Each row was made from one path, in order. Every step used is in the known rows, and no mark comes twice. Write each row's path.
Known rows:
zapal > gotem: 12	22	18	4	5	-29	18	9	-8	7	-36	-16	19	18	27	14
zotalu > parug > zapal > gotem: -2	0	16	10	-15	-39	12	0	-3	0	-15	-49	36	28	31	23
poved > befig: 31	-3	17	-15	10	-25	16	9	9	-2	-17	1	7	-19	22	-12
befig > fiki: 30	0	23	-12	20	-23	17	23	2	2	-36	-10	8	-32	30	-13
zotalu > parug > fiki > poved > befig > zapal: 33	-30	22	-20	11	-14	9	25	-3	-17	7	-10	10	-41	38	-29
zotalu > parug > fiki > poved > befig > zapal > gotem: 33	-14	23	-10	10	-21	8	27	-14	-17	-1	-5	9	-10	32	-16
poved > befig > zapal > gotem > zotalu > parug: -4	3	27	-11	4	-15	14	25	-3	-5	-39	-25	19	23	26	10
poved > fiki > parug > zapal: 19	-7	23	5	-41	-33	9	29	10	-5	5	-23	18	-15	32	-8
fiki > poved > befig > zapal > gotem > zotalu > parug: -4	6	25	-13	8	-32	12	32	-11	-13	-24	-9	-1	8	27	-3
gotem > zotalu > parug: -27	1	19	-16	5	-10	23	0	6	7	-39	-72	35	-10	41	9
poved > befig > zapal > gotem: 36	9	26	-1	5	-29	9	30	-6	-4	-29	25	4	20	17	0
zapal > befig > fiki > poved: 57	-10	16	-21	28	-40	12	32	0	-6	-22	8	-9	-44	21	-30
gotem > zotalu > parug > fiki: -13	-9	15	-13	1	4	23	-10	10	3	-27	-88	52	-21	48	9
parug > zapal > befig > fiki: 59	-16	13	-2	1	-43	8	13	16	-4	-16	-10	22	-15	17	-5
gotem > zotalu > parug > zapal > befig > fiki > poved: 20	-19	13	-14	5	-46	10	16	12	-13	-11	-45	16	-26	27	-8
fiki > poved > befig > zapal: 35	-3	24	-12	11	-38	8	35	-2	-12	-5	36	-14	-25	22	-27
zapal > gotem > zotalu: -11	34	17	6	-1	-27	21	3	0	7	-48	-36	27	25	28	26
poved > fiki > parug: 17	-3	27	-13	-18	-13	15	40	0	1	-16	-20	7	-29	34	-20
fiki > parug > zapal > gotem: 4	15	15	21	-45	-42	9	21	4	-1	-6	-27	22	31	32	24
befig > zapal: 16	4	25	2	2	-19	13	24	0	6	-32	-1	18	-5	32	-2

Which path is each row?
10	-6	23	-8	1	-2	14	13	1	-9	-28	-40	37	12	34	10 => poved > befig > zapal > gotem > zotalu > parug > fiki
-25	-4	14	2	-18	-27	17	-9	16	1	-18	-75	46	5	38	21 => gotem > zotalu > parug > zapal
-8	3	24	4	-4	1	16	12	-5	1	-39	-62	49	18	43	22 => befig > zapal > gotem > zotalu > parug > fiki
26	15	21	2	1	-29	11	21	-1	-16	-13	5	11	1	27	0 => parug > fiki > poved > befig > zapal > gotem > zotalu
46	-19	17	-2	-37	-33	6	30	15	-4	4	-19	23	-14	22	-11 => poved > fiki > parug > zapal > befig
17	19	26	11	0	-27	12	27	-12	5	-41	4	17	26	27	13 => befig > zapal > gotem
5	1	14	-16	9	-21	17	3	-3	-15	-9	-45	19	-10	33	-1 => zapal > gotem > zotalu > parug > fiki > poved > befig
44	-9	13	-15	11	-27	14	7	6	-14	10	0	5	-44	30	-25 => parug > fiki > poved > befig
-22	12	27	0	-1	-13	17	21	-9	5	-50	-46	32	29	36	22 => befig > zapal > gotem > zotalu > parug
31	-12	9	5	-39	-36	6	18	20	0	1	-30	27	2	27	6 => fiki > parug > zapal > befig
44	-32	14	-15	9	-49	7	22	4	-12	-1	-25	9	-33	25	-21 => zotalu > parug > zapal > befig > fiki > poved
40	-2	20	2	-27	-45	5	41	7	-16	-2	4	-3	5	21	-1 => poved > befig > fiki > parug > zapal > gotem
39	-17	20	-9	-25	-37	6	38	19	-16	6	-1	-2	-25	26	-15 => poved > befig > fiki > parug > zapal
21	-7	20	4	-30	-36	8	35	13	-6	-6	-22	10	-18	36	-4 => befig > fiki > parug > zapal
49	-12	21	-9	6	-24	8	25	2	-16	7	20	3	-37	30	-27 => parug > fiki > poved > befig > zapal
-7	30	25	12	-5	-24	16	21	-3	6	-50	-16	25	33	29	25 => befig > zapal > gotem > zotalu
-9	7	22	2	-1	-16	14	19	-12	-7	-22	-46	29	3	44	9 => befig > zapal > gotem > zotalu > parug > fiki > poved
10	-18	21	-19	5	-9	13	19	5	-16	-4	-31	18	-33	39	-17 => gotem > zotalu > parug > fiki > poved > befig > zapal
49	4	21	1	5	-32	7	28	-9	-17	-3	26	2	-6	25	-13 => parug > fiki > poved > befig > zapal > gotem
-4	20	23	16	-48	-37	12	26	7	-5	-14	-38	26	23	28	19 => poved > fiki > parug > zapal > gotem > zotalu
-26	15	19	-6	4	-15	22	3	-5	7	-46	-66	33	21	36	23 => zapal > gotem > zotalu > parug
29	2	22	-13	23	-40	15	31	-5	-6	-21	5	-13	-46	31	-27 => befig > fiki > poved
-1	-16	15	0	-13	-32	13	-4	8	1	-8	-55	38	-2	36	8 => zotalu > parug > zapal
-19	27	14	22	-50	-39	12	15	11	0	-17	-48	30	39	34	36 => fiki > parug > zapal > gotem > zotalu
